Known rows, with every way that one mark hangs from another:
Q149[Q254 Q548[Q787[Q161[Q756]]]]: [  8.8  14.0   2.1   5.6  -0.2   1.0   8.0   2.6  -9.6  -7.4   3.2  -6.7
  -6.5  -1.0   7.2  -6.5  30.9 -11.0 -12.0 -28.1  11.3  -3.4 -12.8  16.2
  43.3  -8.8 -13.9  -8.2 -14.7   8.7 -18.2   8.1 -34.7  -1.2]
Q787[Q254]: [  3.1  -2.3  -3.2   3.8  -2.9   7.1  -0.5   1.6  -1.7   5.7   3.7   1.6
  -6.6   3.9   0.9   4.0  15.7  -2.2   5.5  -5.5   0.5  -1.8   6.7   2.5
  10.5  -6.1  -3.5   6.2   2.9  -0.2 -10.3  -7.2 -10.7  -6.9]
Q548[Q787[Q161[Q149]]]: [ 15.1   1.1  13.5   8.4   7.4 -10.9   0.6   4.0  -9.0   3.9   4.2  -2.2
   2.4   2.6   3.2  -7.3  15.1  -5.9 -12.3 -13.9   6.8  -4.7  -3.0  12.4
  25.4   9.1   1.6 -13.9  -4.8  10.7  -9.6  13.7 -11.4  -1.9]
Q149[Q254[Q756[Q161[Q787]]] Q548]: [  2.2  13.5   1.0   0.5  -5.5   2.1   2.7  -2.9  -8.5  -4.9   3.5  -5.0
  -8.0   4.9   3.1  -4.6  24.2 -12.0  -6.0 -21.1  11.4  -5.1 -16.8   6.7
  49.3 -11.2 -14.2  -5.3 -13.8   6.6  -4.6   7.0 -30.0  -3.4]
Q254[Q149]: [  2.1  -5.4   1.5   3.8   2.2  -5.1 -10.8   3.6  -3.7   4.0  -0.8  -0.2
  -5.3   6.3  -6.9  -9.9   6.0  -2.3  -0.8   6.5   0.4  -1.2  -8.8  -1.7
  -0.7   6.2   0.0   4.8   1.5   2.6  13.3   4.1  -8.8  -2.4]
Q254[Q756[Q161]]: [ -1.9   6.1  16.1   1.1  -1.6  -1.8  -2.1  -9.7  -3.6  -0.7   3.0   6.4
  -2.6  16.7  -5.5  -1.9  -4.3  -4.7  -3.2  -3.5   1.4 -13.4 -10.3  -5.8
  16.4  -7.6  -1.1 -13.0  -3.5   9.2   7.9   5.8  -2.3   0.7]
Q254[Q149 Q756]: [  4.1  -1.0  18.0   6.0  -4.2  -5.4 -17.9   1.4  -3.4   6.9   0.2   8.5
  -4.9  12.2 -11.9 -16.0  -0.6  -3.8   4.4   4.0  -4.4 -27.0 -18.6  -8.6
   3.7   0.9  -4.6  -0.3  -6.9  18.1  22.1  15.4 -18.5  -2.2]
Q161[Q149[Q548] Q787[Q254[Q756]]]: [ 17.5  -0.3  14.2   2.9  -3.4  -4.1 -11.5   6.3  -4.8  12.8   7.7  -7.7
  -4.7   4.4  -1.4 -12.3  17.3 -15.0   1.2 -17.9  11.8 -22.0 -21.3   8.9
  56.7  13.9 -22.1  -6.0 -21.5  18.7  -6.0  20.1 -38.5 -13.1]
Q756[Q548[Q787[Q254]] Q725[Q149]]: [ 28.2  -5.3 -18.5   9.3  -2.3  14.0   7.4  -4.6  -5.5  -9.6  -3.1  -2.3
   3.9   3.1  17.5  -8.2  -7.0   1.6 -11.4  -4.9  20.3  27.8 -10.0  18.6
  -9.4  12.8  -4.7   1.0   3.4   3.0  -1.4  -4.0   9.8  -4.9]
Q149[Q254 Q548]: [ -1.4  11.5 -14.6   2.5  -5.6   8.2   6.0   3.5  -4.4  -6.8  -0.6  -9.7
  -7.3  -7.3   5.5  -3.5  25.3  -7.4  -3.8 -13.7   8.4   9.3  -5.6   9.8
  28.2 -12.4 -11.8   7.6  -8.3  -4.5  -9.6  -2.1 -26.6  -1.6]
Q254[Q149 Q756[Q548[Q787[Q161]]]]: [ 13.2   3.7  15.2  16.2   0.4  -3.7 -15.3  -4.6  -9.2   1.3  -2.2   4.0
  -2.7  20.7 -11.9 -21.0  -3.4  -4.8  -9.7  -2.4   6.1 -21.4 -25.3   2.4
   1.4   3.1  -3.1  -6.7 -11.5  22.5  15.1  17.9 -27.8   1.9]
Q787[Q161[Q149 Q756]]: [  1.8  -0.1  16.4  -0.4   6.4 -11.3  -1.4  -6.9  -5.4   7.0   9.3  -7.1
   0.0   9.7  -1.4  -3.3   1.0 -15.8 -11.6  -7.2   6.3   1.4  -9.3   3.3
  51.2  14.0 -13.7 -19.8  -7.9   2.3 -18.0   8.4 -10.5  -3.0]
Q548[Q787[Q254[Q149]]]: [ 17.6  -5.4   8.0   9.0   3.1  -2.3  -6.0   9.1  -7.8   4.5   1.4   5.0
  -6.1   7.0  -1.5  -8.6  21.7   1.0  -0.2 -12.2   4.3 -17.1  -4.5   9.0
  -0.7   0.3   1.9   3.2  -0.9  14.4   1.8   9.7 -17.2  -6.5]
Q149[Q254[Q756[Q161 Q725]] Q548]: [  4.6  14.2  -7.7   3.0  -9.8   5.8   9.0  -6.1  -6.3 -11.0   2.3  -4.8
  -7.9   7.4   8.6  -3.1  16.7  -9.7  -8.1 -13.3   8.6  14.7  -9.7   7.6
  44.9 -14.9 -10.3  -5.6 -10.0   1.6  -4.9  -0.9 -10.1  -2.8]
Q149[Q254 Q548[Q787]]: [ 10.1  11.4  -6.5   5.6  -2.4   4.4   7.1   7.9  -7.7  -9.1  -1.3  -6.3
  -5.2  -7.6   7.4  -8.0  29.8  -4.2  -7.0 -23.1  11.2  -3.4  -8.8  16.2
  21.3 -11.0  -7.6   3.4 -11.7   6.0  -7.9   7.8 -29.2  -1.0]
Q149[Q254[Q756] Q548[Q787]]: [ 11.7  14.9   6.7   7.1  -7.4   4.3   1.1   6.1  -7.2  -6.9  -0.4   0.2
  -4.8  -2.9   3.4 -13.0  24.3  -5.7  -2.9 -25.3   7.1 -24.3 -17.0  10.7
  24.9 -15.8 -11.9  -0.6 -18.5  18.3  -0.8  17.0 -36.2  -0.8]
Q756[Q161 Q548[Q787]]: [  7.4   4.5  -5.7   7.2  10.9   1.6   8.3 -14.8 -10.1 -13.8  -3.7  -7.0
   0.5  20.3  -1.9  -3.7  -7.5  -0.3 -23.1  -7.3  22.6  14.1 -11.8  13.4
  -2.6   0.3   5.4 -11.4  -1.0  -0.1  -1.9   0.8   2.7   5.6]
Q725[Q756 Q787]: [  9.8 -12.3   4.5  -5.7  -2.1   5.7  -0.4  -7.4   0.6   1.5   5.2   5.7
  -2.4  22.2  -0.7  13.8 -16.3   2.5   2.1   2.4  21.5  -7.0 -12.3  -0.4
 -26.1  28.3  -7.7  -3.8   6.2  -1.3  17.5  -6.0  -8.2  -5.5]
Q548[Q787]: [ 14.1   0.2  10.1   3.6   4.0  -4.6   1.1   5.6  -4.1  -2.5  -0.9   4.2
   2.5  -0.6   2.0  -5.6   5.5   4.1  -4.1 -12.0   3.4 -15.9  -4.2   8.3
  -8.6   1.4   4.3  -4.9  -4.3  13.1   1.7  12.2  -2.6   0.7]
Q149[Q254[Q756[Q161]] Q548[Q787]]: [  8.4  16.3   6.6   6.3  -3.7   2.9   5.3   0.3 -10.7  -9.7   1.1  -1.3
  -7.4   5.2   2.9  -9.7  26.8  -7.9  -9.4 -25.9  12.0 -15.0 -17.2  11.5
  35.9 -17.3  -8.5  -6.9 -14.3  13.6  -1.8  12.6 -30.8  -0.6]
Q725[Q149[Q548] Q787[Q161 Q254]]: [ 12.1  -1.6  -0.9   8.9  -8.6  21.8  -1.1   4.4  -3.3   8.8   6.5   0.5
  -8.5  -3.3  10.7  -3.6  28.6 -15.0   1.6 -10.4  18.3  12.6 -14.7   8.3
  14.4  14.5 -14.5   3.3  10.1   0.7   7.9  -7.9 -49.8 -17.7]

Rows:
[ 15.0   1.4  17.7   6.8   4.5  -3.8   2.0   0.3  -7.9   4.2   7.7   5.0
  -4.4  10.9   2.5  -0.5  18.9  -6.3  -6.3 -22.4   4.0 -17.1  -3.5   9.8
  27.0  -0.3  -5.2 -14.7  -5.8  16.2 -19.4   6.7 -19.7  -5.3]  Q548[Q787[Q161[Q756] Q254]]
[  6.1  -2.6  21.4   1.4   2.2 -12.8 -14.8  -4.0  -9.0   6.3   4.5   5.5
  -6.2  21.4 -10.2 -10.7   3.6  -8.1  -4.2  -2.8   4.5 -18.6 -22.8  -5.5
  25.4   8.2  -3.2 -11.0  -5.4  16.8  19.1  16.0 -13.4  -5.0]  Q254[Q149 Q756[Q161[Q787]]]
[ 13.1  -8.2  17.6 -11.0   2.7  -7.3  -4.2  -1.7  -3.0   8.2  10.1   1.4
  -2.6   9.2   1.2   3.4   0.3  -6.8   2.4 -20.0   6.6 -20.6 -14.5   2.6
  34.3  16.1 -19.3 -10.1 -11.8  13.8 -16.0  12.0 -12.0 -10.3]  Q161[Q756 Q787[Q254]]
[ 19.3  -3.3  -9.0   1.6  -6.2   1.4   9.7  -1.4  -4.2  -0.7   7.0  -6.6
  -0.7   3.9  17.3   3.2   8.8  -8.7  -8.1  -3.9  11.6  38.7   1.4  12.7
  32.2  16.7  -4.8  -4.2   1.3  -6.5  -6.1  -0.8   4.1 -11.6]  Q756[Q725[Q787[Q161[Q149[Q254 Q548]]]]]
[ 13.4   3.4  -7.4  10.6   7.2  -1.1   4.6  -5.9 -12.4  -4.7  -0.6 -11.1
   3.5   6.9   3.4  -7.7   5.2  -5.0 -20.4 -12.8  19.4  12.9  -7.6  18.4
  17.0   5.7  -3.7  -4.1  -5.9  -0.6 -14.8   8.1 -14.1   2.4]  Q756[Q548[Q787[Q161[Q149[Q254]]]]]
[  3.8   0.2  -4.1  11.0  -3.9   7.7  -9.1   5.8  -3.1   5.6   1.4  -2.9
 -15.1   8.5  -5.7  -8.9  25.2  -7.7   3.5  -2.8   4.0  -3.1  -7.8   3.8
  17.2  -5.4  -8.4   8.8  -3.5   4.9   1.4  -4.6 -33.9  -8.9]  Q787[Q254[Q149[Q548]]]
[  3.0   4.8  -0.3   7.7   1.2  -4.2   0.2  -7.0 -10.9   5.5   5.9  -9.5
   0.7   6.9   1.9  -4.8  11.9 -14.0 -13.6  -8.3  10.0  12.7  -4.2   8.3
  49.1   3.3  -9.9  -6.7  -4.6  -3.9 -17.7   5.9 -18.8  -1.7]  Q787[Q161[Q149[Q254[Q756[Q548]]]]]
[  9.2   1.3  -4.4   7.5  -1.4   5.8   6.6 -14.9  -4.6   0.8   8.1  -3.9
  -6.2  21.6   5.7   6.0   0.5 -11.4 -10.4  -8.0   7.8  21.8  -1.0   8.6
  39.7   2.7 -12.3 -13.4  -3.4  -0.3 -29.5 -11.7  -4.9  -6.2]  Q787[Q161[Q756[Q548 Q725]] Q254]
[  9.5   5.9   8.9   3.0  -5.1  -3.4   1.5 -10.1  -3.3  -4.6   3.9  -2.3
  -2.3  17.7   2.1  -7.9  -6.3 -10.5  -9.4  -1.3   7.3   7.5 -14.1   2.4
  40.4   1.8  -6.7 -18.3 -10.7   8.6   4.6   8.0   7.3  -3.2]  Q254[Q756[Q161[Q149[Q548]] Q725]]
[ 11.9   9.4   1.9  11.9  -3.0   8.6   0.4   7.4  -2.1  -3.8  -1.2  -2.4
  -8.3   1.4   0.3  -9.8  22.4  -4.5  -2.1 -16.8   7.6 -14.4 -10.6  12.7
  11.6  -9.4  -6.5  -2.2 -13.5  15.5  -3.4   4.0 -34.0  -3.7]  Q149[Q548[Q787[Q254]]]
[  2.1   6.4  11.2  12.8  -7.0   4.7  -3.8  -3.6  -4.8  12.1   8.9   7.0
  -8.6  13.3  -1.3   2.7  22.5 -11.3   2.6 -10.1  -5.1 -11.0   3.0  -1.1
  38.7 -11.1  -5.5  -7.6  -1.7  10.0 -15.4  -4.4 -28.3  -7.2]  Q787[Q161 Q254[Q756]]
[ 12.6   7.3   5.9  15.5  -9.4   3.5  -2.1  -2.7  -4.9   9.5   9.9  -3.8
  -9.2  14.0   4.3  -5.8  22.3 -18.8  -4.0  -9.3   2.7   6.3  -3.3   8.0
  65.9  -1.6 -13.8 -13.2 -11.2   9.9 -18.2  -0.2 -26.7 -11.3]  Q787[Q161[Q149[Q548]] Q254[Q756[Q725]]]
[  1.6   4.2   8.9  11.5  -0.8   2.7  -7.4  -2.4  -6.1   8.1   8.4  -3.3
 -17.0  18.8  -6.4  -6.4  26.3 -19.0  -4.5 -10.1   4.5  -2.9 -13.1   3.6
  50.1  -1.6 -17.1  -9.7  -8.2   8.9 -14.6  -4.2 -43.9  -9.4]  Q787[Q161[Q756] Q254[Q149[Q548]]]
[  6.9   3.4   8.6   0.7  -5.3  -2.6   3.7 -12.1  -2.3  -5.1   3.6   6.2
  -0.9  18.4   3.7   0.9 -10.9  -3.1  -5.1   0.5   0.2   7.2  -5.2  -2.7
  21.4  -3.2   1.5 -16.4  -2.6   7.7   5.1   1.9  20.2  -1.3]  Q254[Q756[Q161 Q725]]
[ 18.8   3.7 -14.1   5.7  -6.4   7.7  11.5   3.4  -6.3  -7.9   1.8  -3.5
  -0.4  -9.6  23.3  -5.5  20.0  -7.5  -9.6 -11.7  11.9  34.2  -5.8  16.2
  28.2   6.4  -7.8  -3.8   2.8  -1.1  -6.1  -5.4  -0.3  -6.7]  Q756[Q725[Q149[Q254 Q548[Q787[Q161]]]]]
[ 13.6 -13.9   4.1   1.5  -2.9   6.0  -7.6   4.4  -3.6  10.4   5.2   5.7
  -7.7  10.4  -1.2   0.8  11.3  -1.5   7.4  -0.5   8.1  -2.3  -4.2   1.0
  -9.6  13.4  -1.5  12.4   9.1   1.6  13.7   2.9 -20.1 -15.3]  Q725[Q787[Q254[Q149]]]
[  7.1  -0.5  11.1   6.0   3.7  -7.1 -13.9 -12.1 -10.4   0.6   0.5  -0.4
  -4.3  28.3 -12.4 -14.0  -8.9  -7.7 -12.0  -0.3  13.9  -9.5 -29.3  -0.9
  15.9   9.7  -5.5  -9.3  -8.4  13.8  17.6  13.9 -16.4  -1.1]  Q254[Q149 Q756[Q161[Q787] Q548]]
[ 22.1  -4.2  -3.7  -4.7   1.6   3.3   8.3  -9.6  -6.4 -13.4   0.2  -3.2
   6.2   4.4  14.3  -7.5 -18.5  -2.2 -14.5 -12.5  20.5  12.8 -21.3  13.7
   7.4  16.3 -16.8  -8.0  -5.6   4.8  -6.1   8.6  12.6  -1.4]  Q161[Q756[Q548[Q787] Q725[Q149[Q254]]]]
[  5.7   2.7   1.3   9.2  -6.8  11.0  -5.5  -6.6  -2.4   3.3   1.2   3.4
  -5.0  14.3  -4.5  -3.7  -0.2  -3.2   3.2  -5.5   3.9 -15.2  -6.7   0.7
   6.8  -9.5  -8.8   3.5  -6.2   9.3  -4.5   0.6 -21.5  -3.6]  Q787[Q254[Q756[Q548]]]
[  9.9  -1.7  -4.8   5.0   3.8   5.3   1.6 -12.6  -3.6  -9.2  -2.2  -2.2
   0.0  25.3  -4.0   3.0 -21.3   3.7 -11.9  -2.1  26.1  -7.7 -17.2   9.1
 -22.4  15.9  -8.3  -9.3  -5.4   4.0   4.0  -6.7  -7.5   6.7]  Q725[Q756[Q548[Q787]]]
[  3.6   1.7  13.0  15.7  -5.1   0.4 -12.5  -0.5  -7.8  15.3   8.2   6.9
 -13.0  18.4  -6.8  -5.2  27.3 -13.0   1.7  -5.1  -4.5 -11.7  -3.5  -2.6
  37.7  -6.2  -5.6  -3.7  -0.2  12.1  -4.9  -0.9 -35.3  -9.3]  Q787[Q161 Q254[Q149 Q756]]
[ 22.5  -1.5  11.3   6.3  -2.3   3.5   2.1   1.0  -7.6  -0.5   4.2  10.0
  -2.0   8.8   9.2  -5.3  13.1  -1.6  -2.9 -16.2   8.7  -9.1  -7.9   8.8
  11.1   0.2  -1.2  -8.2   1.4  16.4   2.4   7.4  -1.9  -7.9]  Q548[Q787[Q254[Q756[Q161 Q725[Q149]]]]]
[  4.2   2.9  19.3  -2.3  -0.1  -7.6  -4.0  -7.8  -5.1   2.6   5.1   5.8
  -0.8  15.4  -3.3  -0.7  -2.4  -5.7  -3.4  -9.5   3.8 -16.3 -14.2  -3.8
  26.3   1.9  -3.3 -15.7  -7.0  13.7   5.4  12.0  -4.6  -2.5]  Q254[Q756[Q161[Q787]]]
[ 15.6  -1.9  -6.3  13.0   4.5   5.5  -3.9  -2.7  -7.9  -3.6  -4.0  -3.5
  -2.8  13.2  -4.0 -10.8   1.2   1.2  -9.9  -6.4  15.4  -2.5 -11.8  13.0
 -11.2   2.1  -1.6   4.7  -4.5   8.0  -0.3   5.0 -17.7  -0.5]  Q756[Q548[Q787[Q254[Q149]]]]
[  8.3   8.2   0.4   6.8  -2.5   1.2   2.8  -5.2 -11.4  -3.2   1.5   0.2
   0.8   5.4   3.9  -4.4  10.8  -4.1  -9.2 -17.6   8.3  -5.8  -7.1   8.5
  21.1  -8.8  -6.2  -0.7  -6.6   6.1 -10.2   9.4 -18.2   1.8]  Q149[Q254[Q756[Q548[Q787[Q161]]]]]
[ 14.4   2.3   8.5  12.3   2.6  -1.0   2.6   4.0  -8.2   5.3   5.5   4.3
  -4.5   6.4   4.5   0.6  27.4  -3.7  -5.0 -18.5   2.5  -7.2   4.6  11.7
  20.0  -3.7   2.6  -7.7   0.0  11.5 -16.4   1.6 -19.3  -5.3]  Q548[Q787[Q161 Q254]]
[  1.6   0.8 -14.2  -1.0  -6.0  16.8   2.8  -1.8  -4.6  -6.3   1.5  -5.2
  -6.9   1.4   9.2   0.2  12.9  -8.7  -3.7  -8.3  29.5   5.3 -23.7   7.7
  10.0  14.2 -25.5   1.4   3.3  -7.1   7.5 -15.6 -31.5  -3.0]  Q725[Q149[Q254 Q548] Q756]
[ 12.6  -0.5   8.5   0.3   5.2   1.7   0.2  -9.6  -4.3  -6.1   0.6  -1.6
   0.3  15.7  -3.3  -5.8 -15.3  -2.1  -9.0 -14.0  14.5 -16.6 -19.2   8.5
   2.6   5.0 -13.7  -8.9 -13.0  12.5  -9.9  11.2 -10.5   0.7]  Q161[Q756[Q548[Q787[Q254]]]]
[  6.5  -5.9  -0.2  -9.1  10.4 -14.5   5.1  -4.3 -13.8   3.0   8.7 -11.9
  -0.2   7.4   6.0   3.4  16.9 -10.4 -14.8 -14.5  19.7  19.3  -5.0  10.4
  56.2  15.0  -6.0  -8.3   1.2 -10.0 -12.6   8.3   4.5  -7.5]  Q756[Q161[Q149[Q254] Q787]]
[ 13.2   0.7 -13.7   2.8  -8.7  10.6   5.8   1.4   1.9  -7.6  -1.3  -3.2
   0.1  -7.9  16.6  -7.4   0.1  -5.2  -3.4   2.2   8.1  29.2  -9.6   7.5
   8.4  10.0  -8.3  -2.6   1.3  -0.8   6.3  -7.7   7.6  -5.5]  Q756[Q725[Q149[Q548]]]
[ 24.4 -13.6  16.1 -15.8   5.3 -21.0  -1.5  -3.3  -3.8   4.7  10.6  -8.2
   7.2   8.1   8.7  -3.7 -18.5  -9.5  -8.2 -11.4  12.5   2.8 -19.3   8.3
  52.0  38.0 -20.4 -20.1 -17.1  10.5 -12.4  23.8  18.6  -9.9]  Q161[Q149 Q756[Q725] Q787]
[ 13.5 -14.2  -8.0  -2.4  -2.2  19.9  -1.6 -11.9  -2.1  -2.8   0.5   1.1
   1.6  16.4   4.8   3.7 -25.0  -0.9  -4.8   4.9  39.7   7.2 -29.2   5.1
 -39.4  40.6 -17.7   1.5  12.5  -5.9  27.1 -10.8 -19.2  -5.7]  Q725[Q149 Q756[Q548] Q787]
[ 12.9  -3.8   0.4   1.6  -6.6  13.6   0.0  -3.8  -9.9   5.1   5.5   3.6
   2.5  -3.0  13.0  -3.2  11.0  -9.9  -3.9 -10.6  20.0  11.6 -16.6   5.5
   7.5  16.9 -13.0   5.3  12.4  -3.2  10.1   3.8 -30.5 -11.0]  Q725[Q149[Q254[Q756[Q548]]] Q787[Q161]]
[ 24.6  -4.1 -14.2   8.3   7.8  -0.5  12.4 -15.1 -12.2 -11.2   1.8 -12.6
   0.2  25.5   9.7  -3.2  -7.2  -4.4 -26.0  -5.7  27.7  40.9  -5.0  22.5
  26.9  12.1   0.8 -12.8  -0.7  -4.5 -12.8  -0.7  23.4  -4.1]  Q756[Q161[Q149] Q548[Q787[Q254]] Q725]
